Every row comes from one small tree of marks. The marks that hang from a mark follow it in brackets, in alphabetical order. Every link used is in the known rows. Which tree was each row made from?
Known rows:
votovab[rilev]: [-1.32 -1.15 -0.23 -1.97 -1.51 2.17 0.49 0.01 0.48 0.61 -1.64 -0.55 -0.14 0.24 1.71 -2.57 2.17 0.88]
votovab[dubil[ladas senen[lefepus]] gatut rilev]: [-2.46 -0.05 -2.70 -1.34 5.64 -2.30 1.39 0.91 0.54 -0.55 2.39 1.09 -1.57 0.64 0.20 -0.01 -1.17 1.34]
rilev[votovab[gatut]]: [-2.42 -0.97 -3.93 -1.83 -3.31 3.60 8.42 2.97 -0.08 1.46 1.09 -2.60 -0.26 1.14 -1.45 -2.30 1.99 -2.61]
dubil[senen[lefepus] votovab[rilev safu]]: [0.31 1.01 5.50 0.31 -0.12 0.19 -2.93 -2.43 1.34 -0.53 -3.69 1.67 4.17 -0.12 1.18 -1.39 -1.05 -0.73]
gatut[votovab[dubil[ladas senen] rilev safu]]: [-0.18 0.51 3.24 -0.45 1.78 -1.55 -5.14 -0.15 0.53 0.24 1.40 2.03 -2.66 -0.27 0.55 2.12 -1.09 -1.97]
safu[votovab[dubil[ladas[savot] senen] gatut rilev]]: [-0.18 -0.30 -6.22 -1.23 1.56 -2.73 2.90 0.85 -0.99 0.83 -0.72 -0.66 -0.49 -0.96 0.04 1.96 0.36 2.76]
rilev[votovab[dubil[ladas senen[lefepus]] gatut safu]]: [0.88 0.52 -2.68 -2.45 2.56 0.81 2.35 2.56 -0.33 0.73 2.97 -0.70 -2.00 0.72 -1.54 -0.08 -2.26 -1.23]
dubil[ladas senen[lefepus]]: [0.39 1.00 2.49 3.93 -0.85 0.34 3.06 -2.47 1.80 0.40 -4.48 0.78 -1.86 0.70 -3.15 -1.22 0.44 -3.67]
votovab[dubil]: [-1.38 -0.83 0.97 -1.32 0.51 1.01 3.30 2.13 -0.41 1.78 2.91 -1.00 -3.01 1.42 -0.06 -0.26 1.58 -0.19]
votovab[dubil gatut rilev safu]: [-1.29 -1.63 -3.38 -6.50 4.45 0.61 -2.64 3.93 -1.17 -0.15 5.85 -0.11 -0.62 0.35 3.56 -0.17 -0.81 5.30]
gatut[votovab[dubil[ladas[savot] senen] rilev safu]]: [0.92 0.94 1.30 0.77 1.27 -2.13 -8.18 -1.41 -0.19 0.46 0.61 1.26 -0.99 -1.06 0.97 2.55 -1.29 -1.19]
votovab[gatut rilev]: [-3.81 -1.69 -3.66 -2.63 -0.05 1.55 2.87 1.80 0.27 -0.18 0.90 -0.50 0.74 0.50 1.66 -2.14 1.88 1.92]
gatut[votovab[dubil rilev]]: [-3.19 -0.49 1.34 -1.80 0.21 0.62 -0.97 1.57 0.36 1.33 1.96 0.05 -1.15 0.68 2.33 -0.19 1.62 -3.06]
dubil[ladas senen votovab[gatut rilev]]: [-2.34 0.45 2.17 4.07 -1.22 -2.72 4.21 -2.50 0.91 -1.98 -1.35 1.42 2.28 -0.15 -2.64 0.79 0.04 -0.28]
dubil[ladas votovab]: [1.53 0.52 4.19 5.30 -4.89 1.38 4.13 -2.55 0.33 -0.95 -2.94 -0.78 1.76 0.29 -2.51 -1.26 1.57 -2.80]
savot[ladas]: [1.01 -0.68 -1.53 2.58 -3.55 3.34 -1.15 1.28 0.53 0.68 -2.26 -1.91 -4.96 1.18 0.02 -0.96 1.65 -0.90]
rilev[votovab]: [-0.33 -0.55 -0.59 -1.04 -4.71 3.96 5.80 1.41 0.13 2.16 -1.37 -2.67 -1.05 0.95 -1.39 -2.75 2.16 -3.48]

Which tree is each row?
[2.93 0.43 -0.33 -0.70 3.26 -2.53 -8.42 -1.45 -1.00 0.18 0.92 0.74 -1.37 -1.32 0.86 2.02 -2.08 4.25] -> votovab[dubil[ladas[savot] senen] rilev safu]
[2.79 -0.13 -5.99 -2.15 0.26 1.59 -0.63 2.40 -2.15 0.80 3.85 -2.89 -0.59 -0.22 -0.42 -0.03 -1.26 1.06] -> rilev[votovab[dubil[ladas[savot]] gatut safu]]
[-4.35 0.36 4.33 1.63 -0.49 -1.29 3.26 1.24 1.11 2.13 1.89 1.17 -3.31 1.49 -1.70 2.29 1.51 -5.77] -> gatut[votovab[dubil[senen]]]
[-3.12 -0.73 0.18 0.19 -2.01 0.80 4.06 0.01 0.21 -1.13 0.25 -0.41 4.49 0.38 1.01 -1.77 1.57 0.45] -> dubil[votovab[gatut rilev]]
[1.22 -0.07 1.17 -1.88 0.98 0.74 -6.19 0.69 -0.22 -0.03 1.69 0.63 -1.52 -0.36 2.28 0.33 -0.47 -1.26] -> gatut[votovab[dubil[ladas] rilev safu]]
[0.00 0.47 2.56 2.29 -0.33 -1.91 -0.25 -1.99 0.44 -2.45 -0.76 1.86 2.65 -0.68 -1.51 1.16 -1.40 1.36] -> dubil[ladas senen votovab[gatut rilev safu]]
[-1.22 -0.70 -4.30 -2.56 1.95 -2.19 5.89 2.26 -0.38 0.59 -0.01 0.12 -2.15 -0.16 -0.46 1.55 0.53 1.98] -> safu[votovab[dubil[ladas senen] gatut rilev]]
[-0.80 -0.43 1.59 0.30 -2.57 2.05 2.75 0.75 -0.30 -0.97 1.14 -0.41 3.70 0.49 0.05 -0.73 0.58 -0.06] -> dubil[votovab[gatut safu]]
[1.21 1.41 2.99 6.44 -3.09 -2.94 -1.75 -5.51 0.38 -0.98 -4.69 0.44 3.37 -1.36 -2.13 0.86 0.05 -0.30] -> dubil[ladas[savot] senen votovab[rilev]]
[3.42 -0.65 -0.39 -3.59 2.95 0.77 -6.24 0.78 -1.08 -0.38 2.32 -0.11 -2.22 -0.51 2.37 -0.43 -1.23 4.06] -> votovab[dubil[ladas] rilev safu]
[0.16 -1.26 -6.19 -3.80 1.18 0.07 4.94 2.85 -1.06 0.36 0.41 -1.35 -1.16 -0.23 1.34 -0.25 1.18 2.59] -> safu[votovab[dubil[ladas] gatut rilev]]
[1.60 -0.21 0.17 0.53 -1.19 1.03 -1.55 -1.12 -0.40 -2.67 -0.35 0.06 3.90 -0.73 0.73 -1.16 -0.67 2.27] -> dubil[ladas votovab[gatut rilev safu]]
[2.00 1.89 0.65 5.32 -0.81 -1.10 -1.93 -3.68 0.27 -1.52 -2.91 0.49 5.41 -0.69 -1.81 0.40 -1.89 -1.22] -> dubil[ladas[savot] senen[lefepus] votovab[gatut safu]]
[2.73 0.97 -2.28 1.22 0.00 -0.73 2.69 -0.47 -0.23 2.19 -3.94 -1.25 -1.05 -0.31 -0.96 0.70 0.51 -1.35] -> safu[votovab[dubil[ladas[savot] senen[lefepus]]]]
[0.60 -0.10 -3.97 -1.65 4.72 -3.22 -5.83 0.28 -1.24 -0.63 3.59 0.74 -0.76 -1.00 0.81 2.53 -2.32 5.22] -> votovab[dubil[ladas[savot] senen] gatut rilev safu]
[-1.50 0.58 3.07 -2.78 2.84 -0.22 -5.71 0.95 1.05 1.11 1.04 1.92 -0.51 0.39 2.63 0.47 -1.05 -2.87] -> gatut[votovab[dubil[senen[lefepus]] rilev safu]]
[2.26 1.24 6.80 5.28 -3.02 -0.86 0.81 -3.09 0.66 -1.09 -2.83 1.37 0.53 -0.20 -3.64 1.36 -0.67 -1.75] -> dubil[ladas senen votovab[safu]]
[3.75 0.26 3.26 1.47 -2.59 1.51 -3.59 -2.68 -0.26 -1.91 -2.74 0.04 3.19 -0.97 0.77 -1.56 -0.45 1.33] -> dubil[ladas votovab[rilev safu]]
